Each row was made from one small tree. The marks that hang from a mark follow it in brackets, in alphabetical order. Every link used is in the known rows. Write each row's tree.
Known rows:
vuno{vufif{nama{nopo}}}: [ 3.71 -0.55  5.56  3.53 -3.99 -1.55 -1.83 -1.97 -7.69 -4.88 -1.22 -2.58
  2.66 -3.93 -3.39  0.00  1.13  0.57 -0.02 -0.27]
nama{nopo romuzu zomot}: [ 3.88  3.20 -0.20  4.32 -1.57 -1.13 -1.73 -4.52 -7.88 -1.09 -4.50 -1.38
  2.25 -2.74 -0.08  3.97 -0.97  1.12 -1.84  0.27]
romuzu{nama{lugipog vufif{nopo}}}: [ 2.31 -1.36  1.36 -0.27 -3.14 -1.59  1.29 -5.77 -4.54 -1.17 -2.35 -0.80
  3.80 -3.48 -1.80  3.04  2.63  1.68 -0.43 -0.50]
romuzu{nama}: [ 2.64 -0.62  2.12  2.22 -4.17 -1.11  1.16 -4.78 -5.88 -3.56 -1.79 -1.17
  2.78 -3.06 -4.96  1.37  0.09  0.10 -0.82 -2.42]
lugipog{nama{nopo vufif zomot}}: [ 2.51  0.72  0.48  3.10 -0.41 -0.19 -1.55 -2.84 -6.89 -1.68 -4.40 -1.16
  3.03 -2.98 -0.90  3.65 -1.23  0.16 -3.56 -1.99]
nama{lugipog nopo romuzu vufif zomot}: [ 3.38  3.40  0.52  2.32 -0.25 -1.68 -1.10 -6.28 -6.17  1.47 -5.64 -0.93
  1.98 -3.03  3.25  6.19  0.87  3.52 -1.87  1.62]
vufif{nama{romuzu} nopo vuno}: [ 2.43 -3.18 -1.21 -0.26 -5.51  0.76 -2.66 -3.01 -5.89 -2.60  0.03 -1.95
  7.39 -4.78 -0.74  0.72  4.80  0.17  0.46  1.00]
vuno{vufif}: [ 2.78  0.03  5.40  2.67 -4.53 -0.47 -3.15 -4.16 -7.57 -4.67 -1.12 -2.52
  2.16 -3.51 -2.84  0.50  2.24 -0.13  0.74 -1.10]
vufif{nopo}: [ 1.80 -0.73  0.73  1.19 -3.88 -0.20 -2.55 -4.06 -7.25 -3.45 -0.31 -2.32
  3.51 -3.53 -1.80  0.84  3.25  0.23  0.68 -1.27]
vuno{vufif{nama{zomot}}}: [ 3.71 -0.57  7.69  2.98 -4.20 -1.46 -3.01 -1.68 -7.50 -5.19 -1.78 -2.74
  3.52 -4.36 -2.10  0.55  1.78  0.58 -0.16 -0.13]
zomot{nama{vufif{vuno}}}: [ 1.48 -3.66  3.05  0.18 -3.66  1.09 -2.99 -3.12 -5.80 -3.24 -1.48 -2.23
  2.69 -4.11  0.65  0.91  2.97  3.91 -1.58 -2.76]
nama{nopo vufif}: [ 1.78  0.73  1.90  2.70 -1.61 -0.75 -1.71 -4.41 -7.56 -1.97 -2.54 -2.12
  0.45 -2.73  0.13  2.11  0.07  3.64 -1.89 -2.56]
zomot{nama{lugipog romuzu}}: [ 2.84 -0.44  2.17  0.91 -3.53 -0.53 -0.08 -5.20 -4.45 -1.99 -2.01 -1.46
  2.37 -4.18 -1.38  3.03  3.78  1.05  0.51  0.53]
nama{zomot}: [ 2.62  1.50  3.36  3.32 -2.74 -0.49 -3.14 -3.72 -8.03 -3.64 -2.75 -2.26
  2.21 -3.25 -0.57  2.07  0.36  1.41 -1.25 -2.03]
romuzu{nama{vufif}}: [ 1.99 -1.30  3.54  1.04 -3.50 -1.22  0.81 -5.00 -5.26 -2.63 -2.31 -1.24
  2.40 -3.21 -2.78  2.06  0.60  1.91 -1.47 -2.66]
lugipog{nama}: [ 1.80 -0.02  0.64  2.38 -3.13  0.60 -0.84 -3.96 -6.02 -3.60 -1.44 -1.39
  3.35 -3.38 -4.56  1.88  0.97 -2.82 -0.96 -2.39]
nama{lugipog vufif{nopo vuno} zomot}: [ 2.03 -0.75 -0.24 -0.41 -2.21  0.50 -4.38 -4.94 -6.65 -0.32 -3.39 -1.59
  5.29 -3.77  4.39  3.65  3.96  3.93 -1.24  0.24]
vuno{vufif{nama}}: [ 3.17 -1.17  7.26  2.51 -4.90 -1.23 -2.27 -2.34 -7.01 -5.42 -0.51 -2.79
  3.06 -4.35 -3.32 -0.15  2.56  0.09  0.68 -0.44]
nama{nopo}: [ 2.62  1.48  0.14  4.18 -2.41 -0.64 -1.27 -4.15 -8.32 -3.15 -1.90 -2.02
  0.92 -2.54 -2.60  1.23 -0.58  1.41 -1.04 -2.24]
zomot{nama}: [ 2.26 -1.93  3.83  1.85 -3.71 -0.07 -1.48 -2.87 -6.18 -4.46 -1.09 -2.35
  1.67 -3.94 -2.34  0.62  2.12  1.79 -0.55 -2.42]
zomot{nama{nopo romuzu vufif{vuno}}}: [ 2.48 -2.27  0.17  0.97 -2.74  0.58 -1.85 -3.77 -5.65 -1.20 -2.89 -1.53
  2.71 -3.71  1.00  2.45  1.90  3.71 -2.04 -0.94]
vuno{vufif{nama nopo}}: [ 3.20 -2.20  5.63  1.41 -4.92 -1.27 -2.72 -1.80 -7.01 -4.97 -0.14 -2.79
  4.65 -4.59 -2.77 -0.27  3.87 -0.23  1.16  0.55]

Which tree is each row?
[ 3.11 -2.50 -0.71  0.34 -4.65  0.46 -3.56 -2.18 -6.53 -2.29 -1.56 -1.87
  7.98 -4.76  0.83  1.61  3.84  0.81 -0.58  1.39]  vufif{nama{romuzu zomot} nopo vuno}
[ 2.12 -3.85 -0.39  0.22 -5.32  0.85 -3.21 -1.87 -6.88 -3.96  0.57 -2.39
  6.90 -4.61 -1.15 -0.61  4.14  0.99  0.06 -0.62]  vufif{nama nopo vuno}
[ 2.54  2.57 -0.16  1.54 -1.39 -1.32  0.02 -7.33 -5.39  1.12 -3.70 -1.00
  1.31 -3.04  1.31  5.07  2.10  2.72 -0.54  1.13]  nama{lugipog nopo romuzu vufif}
[ 2.83 -0.85 -1.57  1.40 -2.60 -0.69  1.05 -5.73 -5.60 -0.60 -3.43 -0.41
  3.54 -2.76 -1.53  2.93  0.08  2.92 -2.06 -1.21]  romuzu{nama{lugipog nopo vufif{vuno}}}
[ 2.97 -0.63  1.92  0.33 -2.26 -1.88  0.37 -4.89 -5.20 -0.89 -3.92 -0.75
  4.33 -3.49 -0.28  3.90  1.63  2.36 -1.49 -0.10]  romuzu{nama{lugipog vufif{nopo} zomot}}
[ 4.20  4.21 -1.23  3.77 -1.11 -1.55 -0.71 -6.02 -6.94  0.29 -5.01 -0.84
  2.47 -2.85  0.53  5.31  0.24  1.23 -1.01  1.94]  nama{lugipog nopo romuzu zomot}
[ 2.81  1.40 -0.31  2.60 -0.65 -0.29 -1.03 -4.01 -5.91 -0.32 -4.96 -0.67
  3.56 -3.14 -0.46  4.99 -0.56 -0.64 -3.14 -0.38]  lugipog{nama{nopo romuzu vufif zomot}}
[ 3.41 -1.54  4.96  1.06 -4.62 -1.55 -2.06 -2.74 -6.42 -4.09 -0.42 -2.46
  4.77 -4.66 -2.35  0.58  4.62 -0.16  1.69  1.61]  vuno{vufif{nama{lugipog} nopo}}
[ 4.52  0.50  5.36  3.63 -3.44 -1.86 -2.11 -2.21 -7.39 -3.55 -2.89 -2.15
  3.52 -4.05 -1.83  1.77  0.89  0.39 -0.52  1.33]  vuno{vufif{nama{nopo romuzu zomot}}}
[ 4.21  2.10  1.84  3.28 -2.11 -2.21  0.17 -3.54 -6.26 -1.50 -3.43 -1.50
  3.48 -3.97 -0.72  3.63  0.88  1.36 -0.89  1.85]  vufif{nama{lugipog nopo romuzu zomot}}
[ 3.45 -1.67  4.97  1.02 -5.10 -1.36 -2.26 -2.71 -6.23 -3.87 -0.55 -2.44
  5.06 -4.72 -2.41  0.80  4.42 -0.91  1.50  1.86]  vuno{vufif{nama{romuzu} nopo}}
[ 1.21 -0.67  0.76 -0.11 -4.09  1.21 -3.13 -6.50 -5.51 -0.77 -2.00 -1.62
  3.49 -3.63  1.79  3.02  3.52  2.33 -0.72 -0.93]  nama{romuzu vufif{vuno}}
[ 3.55  0.01  1.90  0.65 -3.28 -1.88 -0.98 -3.32 -5.45 -1.62 -2.08 -1.73
  5.94 -4.83  0.06  3.30  4.28  0.36  0.61  2.88]  vufif{nama{lugipog romuzu zomot} nopo}
[ 2.60 -2.57  0.61  0.30 -3.27 -0.27 -1.63 -3.73 -6.13 -1.72 -3.48 -0.98
  5.58 -3.42  0.00  2.44  0.99  2.61 -2.50 -1.56]  romuzu{nama{vufif{nopo vuno} zomot}}
[ 2.87 -0.37  1.47  1.01 -1.72 -1.05  0.09 -4.94 -4.71 -0.38 -3.38 -1.28
  1.49 -3.80  0.72  3.91  2.54  3.46 -1.03  0.50]  zomot{nama{lugipog nopo romuzu vufif}}
[ 2.23 -1.97  2.28 -1.17 -2.89 -0.69 -0.81 -4.95 -3.86 -0.66 -2.18 -1.53
  3.23 -4.52  1.24  3.64  5.38  2.60  0.23  1.09]  zomot{nama{lugipog romuzu vufif{nopo}}}
[ 3.25 -0.58  0.96  2.62 -2.77 -0.58 -0.40 -3.54 -6.05 -2.42 -2.48 -1.62
  1.71 -3.55 -2.00  2.17  1.07  1.56 -1.00 -0.59]  zomot{nama{nopo romuzu}}
[ 2.74 -1.79 -0.47  2.87 -4.14  0.52 -2.08 -2.07 -7.71 -3.84 -0.80 -2.16
  4.44 -3.76 -1.94 -0.27  0.72  1.99 -1.46 -1.65]  vufif{nama{nopo} vuno}
[ 2.77  1.36  0.37  2.50 -2.45  0.21 -1.21 -4.29 -5.64 -1.94 -3.57 -0.86
  4.45 -3.54 -2.55  4.10  0.68 -3.00 -1.62 -0.37]  lugipog{nama{romuzu zomot}}
[ 3.70 -0.30 -0.72  3.03 -2.87 -0.10 -2.20 -2.42 -7.61 -2.46 -2.77 -1.67
  5.15 -3.84  0.11  1.68  0.67  2.69 -1.85  0.08]  vufif{nama{lugipog nopo zomot} vuno}
[ 1.66 -0.66 -0.81  2.11 -2.36  0.82 -3.13 -4.47 -7.81 -1.63 -2.42 -1.88
  2.20 -2.75  1.15  1.57  0.48  4.05 -2.31 -2.67]  nama{nopo vufif{vuno}}
[ 1.15 -1.52  0.70  0.32 -2.47  0.46 -1.54 -3.71 -5.42 -2.30 -1.65 -1.44
  4.27 -3.71 -1.90  2.48  2.61 -1.27 -1.23 -1.81]  lugipog{nama{vufif{nopo}}}
[ 2.18 -2.43 -0.84 -0.75 -3.77 -0.33  0.14 -5.78 -4.74 -0.92 -2.27 -0.64
  5.25 -3.48 -0.99  2.65  2.91  2.10 -0.80 -0.61]  romuzu{nama{lugipog vufif{nopo vuno}}}
[ 1.96 -2.80  3.10 -0.70 -3.26 -0.31 -1.64 -3.78 -4.59 -1.76 -1.84 -1.94
  3.05 -4.45  0.73  2.57  4.40  2.50 -0.43 -0.23]  zomot{nama{romuzu vufif{nopo}}}
[ 2.07 -2.18  1.43 -0.75 -3.50  0.65 -1.59 -5.47 -4.07 -0.77 -2.46 -1.36
  3.41 -4.33  1.60  3.33  4.61  3.22 -0.51  0.17]  zomot{nama{lugipog romuzu vufif{vuno}}}
